Each row was made from one small tree. Brackets hold a mark, then the marks that hang from it, in alphabetical order. Every link used is in the known rows. Write each row's tree.
In the rows, zero is written as 128.
Known rows:
{kodif {femil {riva laza zana} tivezos}}: [ 82 161 125 165 129 116 128 141 153 125 106 118 120 141 125 129 152 133
 151 138 124 129 123 140 141 110 122 132 147 116 136 140 122 132]
{keni {riva laza} vefut {vomo zana}}: [106  90  97 125 114 125 192 141 148  85  92 116 142 132 110 125 139 135
 132 149 126 142 141 110 132 168  98 131 133  92 115  99  99 126]
{riva laza}: [120 120 118 137 123 132 132 136 140 105 135 120 134 121 124 128 123 149
 132 137 133 138 133 118 128 138 135 131 132 125 142 126 115 128]
{tivezos {femil kodif {riva {laza {vefut {keni vomo}}}}}}: [ 73 115 108 158 144 114 114 126 147 113  90  76 141 119 118 142 158 123
 123 130 127 129 129 132 136 154 121 149 150  85 142 123 115 128]
{vomo {keni {vefut {femil kodif} {laza riva}}} zana}: [112 126 121 142 134 113 159 108 138 126 101 125 138 139  86 148 138 123
 122 110 149 101 159  88 123 184  88 148 132  65 136  98  90 127]
{tivezos femil {keni {riva zana} vefut vomo}}: [181 106 113 124 118 110 176 148 131 132  92 114 125 128 131 119 136  95
 128 125 117 119 132 139 131 157 118 145 139  91 116  97 117 120]
{femil kodif riva tivezos}: [ 94 126 128 157 132 125 128 127 136 137  93 110 135 153 121 142 153 133
 149 115 131 127 112 124 129 108 101 140 147  93 116 145 138 134]
{laza {vefut keni {zana vomo}}}: [ 73 123 130 119 133 121 113  88 115 140 121 124 152 125 120 137 125 126
 125 137 130 110 127 138 133 151 119 156 132 120 142 117 123 121]
{laza {riva zana}}: [143 148 128 135 114 117 116 135 131 124 126 144 125 133 125 126 130 126
 146 158 132 113 123 132 120 152 138 131 134 132 134 138  85 125]
{riva {laza {vefut {femil tivezos}}} {zana vomo}}: [115 160 113 138 140 120 147 106 143 127 133 137 152 142 107 138 116 141
 143 130 131 104 139 122 134 148 113 147 156  88 154 137 113 124]
{zana {riva laza} {vefut {femil kodif} keni} vomo}: [ 62  80 120 125 133 119 155  77 137 116  98 111 167 134 108 148 105 149
 133 114 146 111 135 113 142 180 101 175 136  70 131 110 130 132]
{femil kodif {tivezos {keni vefut vomo}}}: [140 103 121 126 126 114 157 119 121 131  69  96 147 147 112 138 136 114
 138  96 126 137 120 123 117 137  84 151 149  71 105 112 136 127]
{vomo {keni riva {vefut {femil kodif} laza}} zana}: [133 105 115 138 132 119 193 104 136 128  96 122 141 141  91 142 142 117
 120  93 140 107 157  91 135 168  74 140 130  51 113  92 117 129]
{riva {laza {vefut femil}} zana}: [141 158 115 134 141 124 132 124 141 115 131 129 129 126 118 130 120 120
 129 142 129 112 146 127 132 156 132 132 144 102 154 135 104 129]
{vomo zana}: [ 88 123 129 128 125 124 130 132 132 123 131 134 127 134 123 129 130 139
 124 140 130 125 140 127 131 115 114 124 133 122 124 127 122 126]
{vefut {laza riva}}: [126 141 124 156 123 125 123 123 134 123 138 135 137 121 113 139 128 134
 131 141 139 116 133  96 119 177 131 128 124 131 153 114  87 131]
{keni riva {vefut {femil tivezos}} {vomo zana}}: [107  88 107 122 130 122 191 122 153 119  81 125 144 157 103 134 135 110
 126 123 126 114 150 120 133 161  80 140 147  70  91 102 122 129]
{keni {riva {laza {vefut femil}} {zana vomo}}}: [137 144 106 137 132 123 167 110 136 119 134 130 155 131 113 132 123 133
 143 138 126 107 141 118 140 165 123 141 140  88 150 124 108 126]
{kodif {femil {riva {zana vefut}} {tivezos keni}}}: [ 59 162 140 156 138 111 142 136 134 152  76 116 123 146 134 128 158 101
 146 127 116 115 120 132 146 116 105 150 130  98 131 132 137 133]
{vefut femil}: [146 121 128 129 139 128 127 121 139 138 133 127 129 133 124 132 117 115
 118 115 133 113 144 133 133 141 130 135 136 114 127 124 137 129]
{vomo {zana {riva laza} {vefut keni}}}: [  4  80 126 123 117 122 145 110 144  93 100 125 142 125 116 134 117 155
 121 172 139 127 140 110 138 176 111 152 125 105 127 107 101 134]
{keni vefut}: [144 131 124 114 130 129 153 132 125 120  94 127 121 130 123 129 131 113
 125 125 127 131 130 127 129 158 119 134 123 121 129 114 123 126]
{laza {riva zana} vefut}: [127 174 125 139 129 117 116 128 118 122 118 138 131 127 122 129 139 117
 144 166 125 112 126 123 118 160 134 129 129 122 148 141  73 128]
{riva laza zana}: [146 138 119 131 113 123 133 138 143 107 136 136 121 126 126 122 121 141
 139 145 133 129 127 131 129 136 134 126 142 125 140 136 106 126]
{tivezos {femil kodif riva}}: [118 123 123 158 142 122 121 140 135 141 104 102 122 132 135 137 153 123
 131 104 132 117 125 134 135 103 123 141 139 104 134 133 137 129]
{zana {riva laza} vefut}: [ 62 106 116 129 129 131 164 123 133 100 103 125 142 120 127 127 118 148
 136 153 134 131 127  96 134 163 116 148 118 111 135 113 104 137]
{vomo keni}: [116 128 131 126 125 122 140 124 130 133 126 130 131 126 119 124 139 132
 127 128 126 129 128 121 131 131 121 137 123 113 123 124 123 124]
{keni {riva laza} vefut}: [145 105 105 133 119 133 180 140 138  93  96 115 134 125 119 127 133 131
 135 139 129 141 132 108 129 176 125 137 122 107 131 105 107 131]
{femil kodif {riva laza zana} {tivezos {keni vefut}}}: [130 124 122 154 114 116 150 147 143 118  67 101 129 150 116 138 145 132
 157 127 134 135 117 125 128 140 108 158 157  79 133 129 118 130]
{zana {riva laza} {vefut femil} {vomo keni}}: [ 57 103 117 122 135 120 191  99 141 123 113 134 164 126 109 131 114 155
 133 129 136 112 140  93 146 178 102 171 121  76 138 101 118 129]
{riva {zana vomo}}: [142 151 127 118 118 117 141 119 128 138 135 149 133 136 124 128 121 137
 146 130 127 114 118 141 134 125 118 134 139 124 134 136 127 118]

Write each row's tree:
[ 33 151 119 169 150 126 122 125 134 129  95  98 136 131 129 131 158 127
 140 140 124 126 129 118 138 110 114 147 139 107 151 125 116 135] | {kodif {femil {riva {laza {vefut zana}}} tivezos}}
[ 86 112 137 159 123 123 123 142 139 146 106 108 138 145 127 135 142 135
 140 135 124 131 122 125 133 129 128 149 141 114 131 124 140 132] | {femil riva {tivezos keni}}
[ 88 102 127 154 122 117 132 141 144 142  97 104 146 145 123 133 148 127
 140 134 118 136 118 128 132 134 114 147 147 106 117 118 141 129] | {femil riva {tivezos {keni vomo}}}
[129 165 116 134 130 123 132 131 130 107 127 129 128 120 123 125 129 132
 139 156 126 128 131 120 127 144 130 125 138 118 154 139  94 128] | {riva {laza vefut} zana}
[116  83 120 137 126 120 173  82 132 159 117 126 167 154 106 136 133 139
 148  87 139  95 130 112 134 114  79 170 150  52  98 117 142 124] | {vefut {femil kodif tivezos} {zana {vomo {keni riva}}}}
[ 26 116 121 133 131 119 151 119 125 104 125 122 149 119 107 126 134 167
 128 171 129 133 145  95 131 145 107 138 125  95 140 110  89 130] | {vomo keni {zana {riva {laza vefut}}}}
[124 116 134 129 126 123 151 131 124 132  91 113 134 142 119 134 127 119
 130 120 127 133 129 120 122 152 116 150 136 105 128 109 129 128] | {femil {tivezos {keni vefut}}}
[115 102 136 165 138 120 120 122 139 155  98  96 144 156 119 146 139 121
 138  98 133 115 133 127 133 118 112 158 154  76 120 129 155 135] | {vefut {femil kodif riva {tivezos keni}}}
[ 87 134 111 130 133 128 140 109 122 120 132 122 156 119 121 130 124 148
 138 141 131 121 130 110 131 135 119 149 135 115 163 118 108 123] | {riva {laza {vefut {zana vomo}}}}
[ 71  87 115 129 137 118 122  95 140 106 112 101 157 120 108 137 110 128
 115 155 128 124 146 127 133 195 126 147 142  93 130 101 109 133] | {zana {riva {laza {vefut femil {keni vomo}}}}}
[135 133 125 135 140 124 167 106 148 140 105 137 131 139  95 141 130 112
 115  97 137 107 146  96 132 183  95 147 135  81 132  98 122 129] | {vomo {keni {vefut {femil tivezos} laza}}}
[ 95 150 121 149 132 128 146 122 133 119 111 138 136 120 117 139 135 121
 132 140 137 109 131  80 124 194 114 138 110 118 156 114  83 134] | {zana {vefut {laza riva}}}
[104 101 123 152 132 118 113 111 166 138 114 113 137 131 106 145 133 102
 111 126 132 111 141 135 145 198 120 140 143 108 128 103 138 130] | {vefut {femil riva} {keni vomo} laza}
[ 92 103  97 143 141 121 169 114 137 103 107  97 162 136 103 137 138 131
 131 124 128 121 155 105 130 140  89 130 146  53 119 118 107 131] | {keni {riva {laza {vefut {femil kodif}}}} {vomo zana}}
[165 105 116 123 136 133 176 125 135 124  93 122 131 137 119 131 128  98
 123 115 129 115 146 123 133 175 120 143 123  95 115 102 129 132] | {keni riva {vefut femil}}
[173  99 124 136 135 123 144 101 121 148 101 106 136 132 114 142 112  98
 118  80 147 102 150 107 124 158 102 158 142  81 139  89 137 130] | {tivezos {keni {vefut {femil kodif} laza zana}}}
[ 98 168 111 150 132 116 142 123 128 120 102 115 148 135 115 139 151 146
 161 136 128 124 116 124 137 129 107 142 146  91 157 147 111 125] | {femil kodif {riva {laza vefut} {zana vomo}}}
[ 45 124 130 132 128 121 139 106 144 118 113 137 130 127 110 142 127 124
 110 138 138 110 144 104 138 177  98 134 122 110 137 110 111 130] | {vomo {zana {vefut keni laza}}}
[ 64 148 134 161 144 122 121 130 137 145  98 110 125 145 129 133 158 120
 137 119 120 128 123 135 141 100 115 134 133 119 123 132 145 133] | {kodif {femil riva tivezos}}
[141 111 112 162 119 106 129 154 147 127 108  90 131 129 131 129 143 132
 141 123 128 127 125 139 134 115 124 148 162  89 137 126 125 123] | {tivezos {femil kodif {riva laza zana}} {keni vomo}}
[177 153 120 121 133 109 178  89 132 146 107 142 137 141  94 143 127 115
 134  78 141  95 138 115 137 168  78 150 143  63 135 110 128 118] | {riva {zana {vomo {keni {vefut {femil kodif} laza}}}}}
[ 97 132 114 135 136 132 125 122 125 113 126 115 139 115 128 126 129 134
 130 146 132 125 134 111 124 135 126 142 133 118 153 123 102 130] | {riva {laza {vefut zana}}}
[183 116 106 127 121 128 181 133 151 104 101 130 125 135 116 125 120 110
 134 132 133 117 146 126 135 185 126 140 138  92 126 111 108 129] | {keni {riva laza zana} {vefut femil}}
[ 66 189 119 155 146 112 137 127 129 127 109 114 137 128 123 131 153 133
 149 142 117 124 127 134 149 124 121 137 133 116 167 134 116 124] | {kodif {femil {riva {laza vefut} {zana vomo}}}}
[153 151 124 146 124 104 143  91 134 150 138 145 151 139  93 145 127 135
 146 104 146  89 136 105 127 169 100 151 144  74 144 122  97 120] | {vefut {femil kodif} {laza {riva {zana {vomo keni}}}}}
[129 125 105 129 126 126 197 117 150 117 115 143 150 136 119 128 120 129
 145 130 133 102 136 109 147 171 109 154 131  83 137 122 115 127] | {keni {riva laza {zana {vefut femil} vomo}}}
[159 147 124 163 127 115 120 103 143 140 125 139 134 150 103 149 121 122
 145 110 148  90 135 108 115 159 105 137 158  82 130 135  95 132] | {vefut {femil kodif tivezos} {laza {riva zana}}}
[156 126 108 136 136 119 153 119 146 121  99 126 137 127 102 142 123  98
 119 124 136 108 149 103 123 220 112 140 132 102 142  89  92 128] | {keni {vefut femil {laza riva}} vomo}
[123  89 126 119 131 117 115 105 151 132 119 116 139 133 115 135 117 106
 109 121 129 116 142 152 135 168 126 142 144 107 109 113 141 125] | {vefut femil {keni vomo}}
[ 99  85 112 134 129 123 174  87 144 115  99 107 169 136 107 146 125 135
 137 106 141 109 136 111 142 181 101 168 132  61 125 115 131 129] | {zana {vefut {femil kodif} {keni {riva laza}}} vomo}
[125  57 117 123 119 123 132  97 149 135 115 115 148 134 120 128 121  99
 117 130 131 105 141 147 137 167 120 152 143  97  92 101 135 127] | {vefut femil {keni riva vomo} zana}
[124 112 112 165 138 121 152 131 115 119 120  77 151 115 126 133 138 135
 131 114 127 128 139 102 123 125 132 146 133  73 154 114 112 131] | {tivezos {femil kodif} {keni {riva {laza vefut}}}}
[ 96 117 127 135 130 126 134 107 120 120 112 110 145 124 119 134 142 113
 123 146 121 125 130 126 130 174 132 133 120 111 124 119 111 131] | {laza {vefut {keni riva}}}
[146 144 125 152 133 114 121 144 138 143 105 117 111 138 138 131 152 116
 138 113 131 109 121 146 136 100 122 137 150 104 129 144 127 127] | {tivezos {femil kodif {riva zana}}}
[ 69 129 113 153 136 134 124 137 136 115 106 109 138 120 130 128 148 131
 137 159 129 127 128 114 134 139 130 146 134 120 158 124 104 133] | {femil {riva {laza {vefut zana}}}}
[118  96 118 123 135 106 155 138 125 131  85  96 133 134 120 134 136 118
 116  98 129 123 144 131 125 117  90 147 146  75 120 100 130 119] | {tivezos {femil kodif} {keni vefut {vomo zana}}}
[121 108 125 141 144 121 129  88 121 131 104  96 151 136 111 144 135 102
 121 112 129 109 142 129 130 165 116 144 134  74 114 122 130 134] | {laza {vefut {femil kodif} {keni riva}}}
[113 134 118 162 116 121 131 136 153 115  99 118 129 150 120 137 146 147
 162 131 137 129 112 128 130 115 108 139 161  90 127 154 115 132] | {femil kodif {riva laza zana} tivezos}
